What can hang from each mark:
tazok: lasod
sidok: lasod turide
zuparer: bofit mikig zisor
zivur: lasod
turide: sidok
bofit: zuparer
mikig: fofib zuparer
zisor: lasod
lasod: sidok tazok zisor

Known rows, with every way that one mark hangs from another:
{mikig fofib {zuparer bofit {zisor {lasod tazok}}}}: [-4.71  1.11  0.91  6.41  0.40 -1.62 -1.63  5.48 -2.79  1.39 -0.09  1.93
 -0.97  3.08 -4.26 -4.17  4.80 -5.02 -5.53 -0.07  0.09  1.00  3.19]
{zisor {lasod tazok}}: [-2.13 -1.50  0.92  2.65 -0.30 -0.66  0.70  3.53 -2.71  0.09  2.95  0.66
  0.07 -1.24 -1.26 -1.53  6.53 -2.01 -2.69  0.06  1.51 -0.45 -0.91]
{lasod {sidok turide} tazok}: [-1.59 -2.06 -2.05 -0.62 -0.11  1.59  1.40  5.62 -4.25  0.69  4.57  3.76
  0.49 -1.71 -1.08 -1.84  4.00 -2.60 -2.14 -1.14 -0.27  0.36 -1.99]
{turide sidok}: [-0.71 -1.65  0.10  0.96  0.11  2.70  1.87  3.17 -2.20 -1.39  1.66  1.56
 -1.78  1.64 -0.09 -0.84  3.54 -2.13  0.52 -2.32 -0.78  1.36 -2.21]
{tazok lasod}: [-2.02 -2.32  0.68  1.26 -1.38  2.24  1.55 -0.21 -0.74  0.58  1.66 -0.12
  1.01  0.78 -0.40 -1.89  4.50 -1.99 -2.02 -1.81  0.31  0.28 -0.70]
{zuparer mikig}: [-0.84 -0.63  0.10  0.59 -2.24 -1.22  2.16  2.84 -0.05  0.60 -0.26 -0.02
 -1.44  1.58 -0.28 -1.20  5.21 -2.01  1.34 -1.76  1.29  0.07 -1.06]
{mikig fofib {zuparer bofit}}: [-3.25  0.63 -0.01  1.50 -0.85  0.70  0.68  3.63 -2.05  0.18 -0.63  3.17
 -0.50  3.08 -0.63 -2.65  2.07 -5.75 -4.55 -0.02 -0.69  1.30  0.49]
{zuparer mikig {zisor {lasod tazok}}}: [-2.63  0.45  0.95  5.77 -1.34 -3.56  0.01  4.67 -1.32  1.41  0.20 -1.72
 -2.17  1.58 -3.85 -2.72  8.12 -0.90  0.63 -1.85  2.37  0.00  2.08]
{turide {sidok lasod}}: [-1.66 -3.57  0.31  0.92  1.16  3.42 -0.59  2.80 -1.42 -0.22  1.55  0.86
  0.31 -0.09 -0.04 -0.35  4.61 -1.16 -0.96 -3.82 -1.29  2.36 -2.41]
{bofit {zuparer {mikig fofib} {zisor {lasod {sidok turide}}}}}: [-4.08  1.67 -0.46  7.50 -1.38  1.31 -2.24  5.57  0.21  2.37 -0.22 -0.07
 -0.94  4.11 -2.96 -2.64  8.63  0.34 -3.15 -1.91  0.19  1.92  3.08]
{lasod {sidok turide} zisor}: [-3.16 -2.69 -2.05 -0.06 -0.63  2.82  1.62  5.33 -4.14  2.73  2.88  3.25
  0.49 -1.08 -2.03 -2.46  3.54 -2.12 -1.77 -2.25  1.00  0.22 -2.11]
{tazok {lasod {sidok turide} zisor}}: [-3.57 -3.78 -1.67  0.85 -0.81  4.78  1.05  3.51 -3.16  3.81  3.53  2.00
  1.93 -1.48 -3.52 -3.37  4.33 -1.49 -4.50 -3.62  0.57  0.21 -1.52]
{bofit {zuparer {mikig fofib} {zisor {lasod sidok tazok}}}}: [-2.62  1.38 -0.24  9.08 -0.95 -0.84  0.02  5.82 -1.03  1.24 -0.85  0.35
 -3.51  1.13 -5.14 -1.42  8.63 -1.23 -2.57 -0.85  0.98  0.89  2.18]
{bofit {zuparer {mikig fofib} zisor}}: [-3.19  1.42  0.57  6.36 -2.22 -1.11  1.99  3.00  0.74  0.88 -2.92 -0.28
 -3.60  4.58 -1.50 -2.09  5.97 -2.09  1.16  0.28  0.08  2.26  2.07]
{zuparer {mikig fofib}}: [-1.38 -0.32 -0.24  1.45 -1.99 -1.55  3.14  2.11  1.14  0.33 -1.63 -0.55
 -1.42  1.23 -2.20 -0.86  5.83 -2.96 -1.52 -1.43  1.24  1.20 -1.36]
{mikig fofib zuparer}: [-2.79 -1.07  0.41  0.52 -2.07  1.10  1.62  2.88 -1.75  0.53  0.95  2.31
 -0.14  1.26 -2.01 -1.70  5.14 -4.88 -4.99  0.10 -0.48  1.54 -0.99]
{mikig zuparer}: [-2.38 -1.36  0.76  0.08 -2.29  1.56  1.11  3.12 -2.93  0.88  2.36  2.87
 -0.55  1.76 -0.05 -1.81  4.46 -3.68 -2.01 -0.55 -0.48  0.82 -0.22]
{zivur {lasod sidok tazok zisor}}: [-1.16 -6.80 -1.01  1.33  0.32  0.50  4.51  5.91 -5.86  2.87  2.88  4.53
 -1.42 -4.09 -3.86 -0.38  3.27 -5.11 -1.85 -0.41  2.38  0.03 -3.80]
{mikig fofib {zuparer bofit {zisor {lasod sidok}}}}: [-4.19  1.83 -0.02  6.65  0.08  0.14 -2.34  4.97 -2.86  2.27 -0.75  2.13
 -1.11  4.35 -3.70 -2.88  4.09 -3.51 -5.61 -2.18 -0.14  0.63  2.98]
{zisor {lasod {sidok turide}}}: [-2.70 -0.96 -0.79  1.44 -0.71  2.59 -2.05  4.20 -2.62  2.10  3.94  1.43
  2.22  0.69 -0.42 -1.89  6.36  0.18 -3.63 -2.49  0.70  0.51 -0.74]
{zuparer bofit mikig {zisor {lasod {sidok turide} tazok}}}: [-3.03  1.55 -1.25  5.83  0.67 -1.63 -2.63  7.57 -2.27  2.45  1.09  1.02
 -0.65  3.26 -3.40 -3.90  5.08 -1.02 -0.92 -3.76  0.83 -0.25  3.37]
{sidok {lasod tazok zisor} turide}: [-4.35 -4.81 -0.62 -0.49  0.57  1.50  0.35  5.88 -3.77  3.21  3.90  2.17
  3.39 -3.73 -1.99 -3.74  5.66 -1.86 -3.04 -2.01  0.65  2.27 -1.84]

Rows:
[-2.97 -2.87 -2.42  0.05  0.08  2.02  2.68  6.57 -5.46  2.05  4.29  4.10
  0.26 -3.16 -3.38 -2.83  4.13 -2.97 -2.45 -1.02  1.01  0.35 -2.49]
{lasod {sidok turide} tazok zisor}
[-3.10  1.85 -0.22  4.56 -0.71 -3.29  1.12  2.89  0.55  1.37 -4.33 -0.37
 -2.94  5.54 -2.17 -3.17  2.84 -3.13  0.66 -1.55  0.99  1.20  2.10]
{zuparer bofit {mikig fofib} zisor}
[-2.59  1.20 -0.54  6.39 -1.67 -2.36 -0.14  3.31  0.09  2.33 -1.92 -1.51
 -2.23  1.96 -5.35 -1.07  7.56 -0.68 -2.94 -3.52  2.04  0.18  0.75]
{zuparer {mikig fofib} {zisor {lasod sidok}}}
[-2.74  1.16  0.61  5.42 -2.62 -0.65  1.33  2.89 -0.32  1.10 -1.46  0.16
 -3.93  4.88  0.34 -2.44  5.66 -0.80  3.75 -0.37  0.07  1.37  2.99]
{bofit {zuparer mikig zisor}}
[-1.48 -5.91 -0.76  1.00 -0.22  1.09  4.18  4.27 -4.54  4.01  1.77  3.81
 -0.95 -2.07 -2.36 -0.49  3.08 -4.06 -1.32 -1.39  2.50  0.39 -3.73]
{zivur {lasod sidok zisor}}
[-2.34 -1.60 -0.97  1.78  0.20  1.61 -1.36  6.44 -3.91  1.16  4.94  2.37
  1.62 -1.57 -2.44 -2.08  6.81 -1.15 -4.14 -1.81  0.85 -0.14 -0.69]
{zisor {lasod {sidok turide} tazok}}
[-1.31 -1.10 -0.48  2.98 -0.05  0.48  0.63  4.83 -3.89  0.35  3.48  1.81
 -0.30 -2.42 -2.24 -0.39  6.31 -1.80 -3.57 -1.55  1.40 -1.39 -1.55]
{zisor {lasod sidok tazok}}
[-1.83  1.16 -0.59  2.59 -0.60 -1.80  2.25  3.29  0.61 -0.08 -2.78  0.62
 -1.44  3.30 -0.93 -2.11  3.02 -4.00 -1.39 -1.42  0.87  0.91  0.15]
{zuparer bofit {mikig fofib}}
[-4.04  2.35 -1.34  6.39  0.69 -1.17 -2.74  5.41 -0.07  2.87 -1.69 -0.28
 -0.27  4.95 -3.75 -3.41  5.39 -0.69 -3.28 -3.80  0.75  0.90  2.92]
{zuparer bofit {mikig fofib} {zisor {lasod {sidok turide}}}}
[-2.68 -4.49 -0.25  1.81  1.27  3.80  0.62  4.34 -2.42  1.50  1.44  1.19
  0.03 -1.56 -2.33 -1.56  4.62 -0.95 -1.44 -4.16 -0.01  2.31 -2.99]
{turide {sidok {lasod zisor}}}
[-3.81  1.39 -0.46  6.62  0.88 -0.76 -1.61  6.66 -3.94  1.45  0.21  2.58
 -1.39  2.29 -5.45 -2.92  4.47 -4.49 -6.44 -1.36  0.02  0.23  2.68]
{mikig fofib {zuparer bofit {zisor {lasod sidok tazok}}}}
[-3.77  0.84  0.44  3.11 -0.84 -0.32 -0.46  3.72 -3.42  2.09 -0.67  2.69
 -1.92  5.73 -0.15 -4.13  1.20 -4.03 -0.08 -0.57 -1.10  0.99  3.32]
{mikig {zuparer bofit zisor}}
[-2.96  1.01  1.49  8.31 -1.61 -1.74 -0.22  5.10 -1.12  0.93  0.46 -0.38
 -2.73  2.61 -2.25 -2.67  8.92 -0.82  1.00 -0.37  1.14  0.51  3.66]
{bofit {zuparer mikig {zisor {lasod tazok}}}}
[-3.46  1.87  0.47  7.54  0.22 -4.08  0.02  5.04 -0.14  1.05 -2.61 -1.01
 -1.92  2.89 -4.48 -3.49  5.52 -3.11 -2.20 -1.54  1.65  0.58  2.73]
{zuparer bofit {mikig fofib} {zisor {lasod tazok}}}
[-3.77  2.56  0.59  6.89 -0.48 -3.17 -0.74  3.51  1.22  1.50 -3.72 -1.56
 -1.51  5.07 -2.86 -3.15  5.18 -2.01 -1.46 -2.23  1.56  0.98  2.83]
{zuparer bofit {mikig fofib} {zisor lasod}}
[-3.99 -0.30  0.56  2.70 -1.82 -0.67  0.87  2.49 -2.06  1.45 -0.73  1.31
 -1.68  3.41 -3.16 -2.74  4.92 -3.87 -2.88  0.01 -0.53  2.06  1.28]
{mikig fofib {zuparer zisor}}
[-3.24  0.91 -0.18  7.53 -0.89  0.66 -2.44  7.59 -1.91  1.96  2.18  0.97
 -1.61  2.49 -2.89 -2.87  8.79 -0.36 -0.46 -1.89  0.21  0.54  3.61]
{bofit {zuparer mikig {zisor {lasod {sidok turide} tazok}}}}
[-3.30 -3.81 -0.15 -1.09  0.64  1.19 -1.32  4.34 -2.46  1.35  4.35  1.76
  3.34 -2.09  0.39 -2.49  5.73 -1.63 -2.26 -1.84 -0.71  2.52 -1.26]
{sidok {lasod tazok} turide}
[-1.75 -2.68 -1.76  1.30 -0.26  0.86  4.27  5.49 -5.52  1.51  2.56  3.26
 -2.25 -3.64 -3.84 -1.28  3.51 -3.95 -1.86 -0.69  1.75 -0.94 -3.17]
{lasod sidok tazok zisor}
[-3.34  2.42 -0.99  5.84 -0.10 -1.06 -3.59  5.68 -1.13  3.26 -0.30 -0.08
 -0.42  5.15 -2.02 -3.71  4.84 -0.07 -0.44 -4.34  0.89  0.04  3.60]
{zuparer bofit mikig {zisor {lasod {sidok turide}}}}
[-3.44  1.80  2.05  8.40 -2.21 -1.04 -1.30  3.54  0.19  1.74 -1.01 -1.16
 -2.51  4.79 -0.77 -2.29  8.40  0.51  1.36 -0.98  1.04  0.98  4.04]
{bofit {zuparer mikig {zisor lasod}}}
[-2.82  1.27 -0.54  6.55  1.26 -1.37 -0.94  5.80 -4.22  1.47  0.63  1.54
 -2.29  1.37 -2.44 -2.63  3.04 -2.30 -1.01 -1.62  0.87 -1.10  2.05]
{zuparer bofit {zisor {lasod sidok tazok}}}
[-3.33  0.22  0.27  4.90 -1.79  0.93 -2.56  4.67 -3.74  3.20  1.86  1.30
 -1.13  2.77 -3.11 -1.62  6.71 -1.65 -3.50 -2.88  0.18 -0.32  1.91]
{mikig {zuparer {zisor {lasod sidok}}}}
